Known rows, with every step that occurs:
ragor/nuziz/bileg/fisuv/mevidam/gavuf: [-10.1  27.9  49.2  55.5  22.9  46.8  16.2 -12.0 -14.1 -17.6  -6.6 -47.9
  21.7  21.8  17.3  18.2 -32.0  -6.4  11.1 -15.2  -0.4 -15.0   1.9  16.0]
nuziz/bileg/gavuf/mevidam: [ 11.6   4.3  -4.8 -22.4 -52.6  -3.4  10.6 -27.7  -1.1  -2.2  24.6   3.6
  34.2  -9.5   4.6  15.0  11.3  -4.1  15.1  -8.2  10.1  -9.3  20.4  30.1]
gavuf/ragor/nuziz: [  4.9  27.1   8.4  34.7 -35.1   7.5  -2.0 -20.7 -17.4 -18.6  -8.9   8.0
  -7.7  -7.4   1.7   1.8  42.4   9.8   2.2  -6.8  12.3 -26.8 -20.2   9.8]
fisuv/kota/nuziz/bileg: [  5.4  18.8  37.6  -4.6 -35.7  13.2   5.8  -4.0 -13.0  -8.3   4.9  10.6
  13.3  -9.9   1.1  10.3 -37.0   8.1  14.5 -10.4  24.9 -32.1   9.5  -1.8]
gavuf/ragor: [ 13.0   7.0  -1.6  10.0 -48.9  -7.7  -4.2 -30.3 -26.4 -17.7  -9.4  15.8
  -2.3  -9.7   2.0   3.1  33.0  17.9  10.9  -7.5  18.5 -25.9 -15.6  12.5]
ragor/nuziz/bileg/gavuf: [  0.2  30.6  11.1  19.4 -32.1  21.0  17.7 -13.7  -2.2 -13.3  19.8 -19.7
  10.4  -4.4   6.9  16.5   3.4  -5.3   8.0  -9.8  -0.6 -14.6  16.9   3.5]
ragor/nuziz: [  1.7  26.7  25.2   5.8 -36.0   8.4  -0.6 -19.4 -13.3 -11.0  -2.8 -41.5
  -3.2  -7.2   1.9   8.7  28.7   2.8   3.6  -5.1  17.8 -28.3 -11.9   9.4]
bileg/fisuv/kota/nuziz/ragor: [-12.6   3.5  53.5   0.6 -21.3  22.3   9.7  22.5 -24.3  -8.5  -8.4   3.7
  32.3 -21.7   5.2   7.3 -36.5  43.5   0.6 -14.2  15.0 -49.4  -1.4 -16.9]
bileg/gavuf/mevidam/nuziz/ragor: [ 17.5  -2.3  19.1 -29.5 -49.1 -28.8  -0.4 -18.0 -11.7  -6.2  10.8  14.7
  59.6 -18.9   0.2  13.3  24.5  21.5   4.5  -6.8   7.5 -23.5   5.4  -3.6]
gavuf/mevidam/nuziz/bileg: [ 22.8  11.8  14.1 -13.6 -29.5 -18.9 -15.6 -36.1 -19.2 -13.8  18.4  25.1
  43.8   3.9   2.9  18.7  27.7  -8.7  20.1  -0.6  25.4 -19.0   9.2  18.9]
mevidam/gavuf: [ 12.3   6.4  27.5 -14.1 -39.5  -4.8 -10.2 -35.7 -25.1 -12.8   5.4 -63.4
  16.8   4.9   5.3  11.8  -2.3   4.7  12.9  -7.0  18.6 -20.0 -12.1  -1.3]
ragor/nuziz/bileg/gavuf/mevidam: [  5.3  23.5  -0.6   6.2 -39.4  13.1  13.9 -13.8  10.6  -5.2  27.7  -6.5
  30.2  -7.6   4.3  13.8  20.5 -12.3   8.6  -7.8   5.2 -11.7  15.9  29.3]
kota/gavuf: [  5.1  10.6  -6.3 -26.5 -35.1   7.6  -5.0 -11.7 -21.4  -9.6  -9.5 -55.1
   3.2  -8.3   6.2  10.1 -12.3  11.8  17.3  -7.5  10.5 -32.8  -0.1  20.9]
mevidam/gavuf/ragor: [ 16.4   6.8  16.4  13.3 -41.4  -3.9 -10.9 -38.9 -22.9 -20.1  -1.9 -10.6
  12.7   5.0   4.6   4.3  14.3  10.7  11.7  -8.4  11.7 -19.5 -19.7  -1.5]
mevidam/nuziz: [ 14.3  12.0  30.4 -12.4 -27.3 -21.4 -16.5 -36.5 -36.0 -15.7   4.8 -12.4
  17.8  -1.5  -0.3  15.3  21.2  10.0  11.0  -2.2  24.1 -27.6  -6.5  -7.1]
kota/nuziz/bileg/gavuf/mevidam: [  2.3  15.5   1.7 -16.5 -40.7  -0.9   7.5  -3.6  -3.2   3.5  30.1  25.0
  43.8 -15.4   3.0  15.0 -13.6  -6.6  18.6 -11.4  21.3 -19.9  23.1  21.8]
mevidam/nuziz/bileg/gavuf: [ 12.3  15.7  20.3  -0.6 -27.2  -8.8   5.9 -28.1 -24.3 -17.3  26.3   4.6
  31.8   0.5   4.1  21.8  -1.0   3.6  14.9  -6.8   4.4 -13.1  22.2 -14.7]
gavuf/mevidam/nuziz: [ 17.2   5.8  20.5 -28.9 -32.9 -30.3 -19.2 -37.0 -24.2  -8.1  12.1  -0.2
  39.2  -4.4  -2.5  11.4  37.6   1.3  10.7   0.4  30.3 -24.6  -6.3  19.6]
fisuv/ragor/nuziz/bileg/gavuf: [  7.2  39.4  17.9  31.3 -38.7  15.2  16.6 -22.3  -3.0  -9.2  10.3 -20.2
   6.9  -3.2   1.9  19.4 -18.3  19.3   0.7 -14.9   3.2 -16.6  16.5   9.5]
kota/gavuf/mevidam: [  7.9   4.1 -13.3 -46.8 -40.6  -4.4 -10.3 -14.3 -10.1  -1.2  -0.3 -40.8
  22.8 -12.6   3.7   7.2   0.0   0.7  17.4  -5.9  15.6 -29.0  -0.3  44.7]
gavuf/mevidam: [ 11.9   1.9   4.6 -32.8 -55.5 -15.7 -10.1 -33.8 -11.2  -1.2   4.8 -19.6
  21.1 -13.5  -0.4   7.3  34.1   2.0  11.1  -3.2  28.6 -23.6  -8.3  38.6]
bileg/gavuf/ragor: [  5.5   4.7  -4.4   6.6 -49.7  -5.9  12.6 -25.5 -19.1 -12.2   4.5  14.4
   6.5 -14.0  -0.4   2.9  15.0  21.1   6.3 -12.2   2.3 -16.0  -3.1   5.0]

Rows:
[ 16.6  16.3   7.5  27.1 -27.1  -8.5   4.5 -28.5 -23.7 -24.6  18.4  56.2
  26.4   1.2   4.0  14.5  11.0  10.2  14.8  -9.0  -1.3 -12.5  15.9 -17.4]	mevidam/nuziz/bileg/gavuf/ragor
[  6.8  31.7  14.6  27.8 -30.0  21.5   1.5 -19.5 -11.5 -17.8   3.1 -17.5
  -1.4   0.7   8.7  17.2  22.7  -2.3  12.6  -5.4  14.1 -24.1   3.3  10.0]	ragor/nuziz/bileg
[-10.9  33.4  34.9  36.2  -7.6  19.8   2.7 -15.9 -27.7 -10.5  -0.6 -43.1
   1.7  -0.2   3.2  15.0  -3.5  33.7  -7.9 -11.7  12.4 -33.0  -7.9  17.6]	bileg/fisuv/ragor/nuziz
[-10.8  23.6  41.8  41.0  -0.1  48.5  18.0   1.2 -12.3 -19.4  11.2 -19.8
  11.9   4.4   6.9  11.7 -14.2   8.2   0.5  -9.8   1.8 -26.9  10.4   7.0]	ragor/nuziz/bileg/fisuv/kota
[  8.6  25.8  23.3  37.0 -22.1  10.5  -8.2 -27.2 -13.7 -21.6  -1.0 -18.2
   8.4   8.6   4.6   2.8  22.8   3.7   4.9  -7.3   6.6 -21.4 -23.6  -2.0]	mevidam/gavuf/ragor/nuziz
[ 16.1  16.1  37.0  13.6 -13.8  -2.3   2.2 -34.0 -23.3 -16.2 -15.8   7.2
  16.8   8.7   6.2  19.9  -6.3  -1.7  21.0 -10.3  16.5 -14.9   6.2   7.8]	fisuv/mevidam/nuziz/bileg
[ -8.4  30.2   9.9  71.4   1.4  37.5   9.7  -8.6 -22.1 -28.2   5.8  33.3
   5.1   4.6  13.3  12.5  23.0   7.3   8.0  -9.1   0.2 -25.6   1.6   8.4]	gavuf/ragor/nuziz/bileg/fisuv
[ 11.0  32.3   6.1  14.2 -43.2   5.8  11.0 -24.8   8.1  -0.7  17.4  -6.7
  28.1  -6.1  -0.6  15.6  -2.4   9.8   0.9 -12.7   7.4 -12.3  15.4  33.6]	fisuv/ragor/nuziz/bileg/gavuf/mevidam
[ -2.2  12.8  27.7  10.6 -23.0   3.8   2.0 -30.8 -36.6  -8.7  -0.4 -37.1
   7.6  -4.1   2.9  17.0 -13.9  39.4  -0.2 -12.5  20.0 -32.0  -3.0  19.8]	bileg/fisuv/ragor
[ 11.3  11.2  -8.8  23.2 -45.7   6.6  15.5 -23.2 -15.9 -17.8   8.3  38.2
  10.3  -8.3   6.7  10.2   7.8  10.0  15.6 -12.5  -1.4 -10.9  13.5   2.3]	nuziz/bileg/gavuf/ragor
[-13.2  21.9  42.0  68.2  22.8  32.6  12.7 -15.3 -19.2 -19.3 -19.5 -18.9
  13.4  16.2  10.0   3.3 -11.3   6.5   2.2 -16.7  -6.6 -17.3 -20.0  16.5]	bileg/fisuv/mevidam/gavuf/ragor/nuziz
[  9.3  33.2   2.1  55.3 -28.1  20.8   1.0 -18.4 -11.5 -25.4  -3.5  30.9
  -4.1  -0.4   8.0   9.1  33.0   1.6  11.4  -7.5   7.1 -23.3  -4.3   7.8]	gavuf/ragor/nuziz/bileg
[  6.5  -0.5  -1.7 -39.6 -57.5 -16.4   8.1 -27.3  -3.7   3.9  19.4 -19.2
  30.8 -16.5  -2.1   7.2  20.9   2.5   7.3  -8.1  14.3 -13.9   4.0  32.1]	bileg/gavuf/mevidam
[  4.8   6.0  15.2 -32.9 -37.9  13.7   3.0  -3.2  -9.8  -8.3 -12.0 -53.8
   5.0 -11.1  -0.2   2.3 -36.6  18.9   9.5  -9.7   5.2 -31.9  -1.4  17.2]	fisuv/kota/gavuf
[  5.4  23.6  35.2  47.1 -13.1  13.7   4.9 -23.4  -8.4 -16.2 -28.6 -19.5
   5.3  10.4   4.9   0.0   2.3   0.7   5.7 -15.8   0.9 -15.0 -26.5  15.0]	fisuv/mevidam/gavuf/ragor/nuziz
[-17.2  22.9  15.5  37.6  11.1  48.0  11.4  18.4 -13.1 -20.2  -8.5 -14.0
   6.5  -4.3   4.0  -2.8 -23.2  22.1  -2.5 -13.6 -14.9 -35.4  -5.8  13.7]	bileg/fisuv/kota/gavuf/ragor/nuziz
[ -1.5  15.9  29.2  -8.9 -39.6  16.0  22.0   6.2  -6.1  -3.4  21.1   7.0
  24.6 -15.0  -0.5   9.5 -49.1  11.1  10.8 -14.5   8.4 -23.3  23.1  -7.6]	fisuv/kota/nuziz/bileg/gavuf
[ 18.4  18.1  24.9   2.8 -24.8 -10.1 -11.4 -34.3 -30.6 -23.2  10.1   5.5
  19.2   4.6   5.6  22.4  14.7   1.8  19.1  -2.4  19.8 -22.9   9.2  -7.0]	mevidam/nuziz/bileg
[-15.0  32.3   4.1  69.8  28.4  55.1  22.8  16.6 -11.8 -21.8 -28.2   8.3
   2.6   6.6  17.0  10.0 -30.4   4.7  15.7 -19.1 -14.4 -24.4   7.0  33.4]	kota/gavuf/ragor/nuziz/bileg/fisuv/mevidam
[ -4.2  27.7  26.1  74.6  15.8  40.8   2.6 -12.7 -21.9 -31.8  14.0   3.8
  19.5  21.5  15.8  13.6   1.1   3.5   9.5  -9.9  -5.2 -20.6  -1.7  -0.7]	mevidam/gavuf/ragor/nuziz/bileg/fisuv
[ 13.5   9.6   3.0 -42.7 -24.3 -20.9 -22.3 -19.4 -18.9  -6.9   5.3 -24.6
  41.6  -4.1   0.9  11.3   6.2  -1.0  16.1  -2.6  15.1 -30.6   1.3  28.9]	kota/gavuf/mevidam/nuziz
[  7.6  20.6  10.4   1.3  13.0   6.8 -12.7 -12.9 -25.9 -12.5  11.7  -1.1
  49.8   9.4   8.1  24.5 -35.4  20.2  14.4  -8.7   6.7 -30.0  22.6  35.4]	kota/gavuf/mevidam/nuziz/bileg/fisuv/ragor
[  7.0  10.6   3.7  -5.9 -50.7   6.3  16.8 -28.1 -11.0 -11.4  18.0 -12.4
  12.6  -6.3   7.1  18.0  -5.9   5.1  16.7 -11.4   4.0 -13.0  20.7   2.2]	nuziz/bileg/gavuf
[  8.9  13.7  27.9  11.2 -13.6  -3.3  19.4 -27.3 -17.3 -10.9  -2.1   2.0
  27.5   4.5   4.7  19.9 -21.4  -0.5  16.4 -15.0   0.0  -5.6  18.9   1.3]	fisuv/mevidam/nuziz/bileg/gavuf
[ -3.1   2.6   7.0 -16.0  -6.7  36.5   7.6   8.1  -5.9  -8.2  10.1 -18.1
  38.1  -3.0   8.5   9.8 -43.0   5.8  14.6 -10.4  -1.1 -26.5  21.1  41.0]	nuziz/bileg/fisuv/kota/gavuf/mevidam
[-12.2  30.3  23.2  42.3   5.9  38.2  10.5  -7.8 -20.2 -20.7  12.9 -18.2
   9.6   5.1  13.9  20.2   8.9   1.5   8.7  -7.8   6.9 -27.4   9.0  12.4]	ragor/nuziz/bileg/fisuv
[ -8.3  25.9  29.6  67.5   1.1  44.8  18.9   1.7 -13.0 -25.9   5.1  29.9
   7.2   2.6   6.4   4.8  -3.8  13.8   0.3 -11.1  -4.3 -25.7   2.2   4.8]	gavuf/ragor/nuziz/bileg/fisuv/kota
[  0.8  12.2   3.4  -4.8  19.2  13.5  -8.3  -3.2 -25.8 -15.9  21.0  -0.8
  52.8   7.3  12.3  22.4  -9.6  -3.0  22.1  -4.7   3.0 -27.8  23.1  30.4]	kota/gavuf/mevidam/nuziz/bileg/fisuv
[  3.8  -4.9  35.3 -26.7  -1.0  11.8  -3.4  17.0 -15.2 -11.6  -3.8  -5.9
  63.3 -11.3   4.2   8.4 -23.3  32.8   3.8  -8.3  -2.4 -41.4   5.7   8.5]	bileg/fisuv/kota/gavuf/mevidam/nuziz/ragor
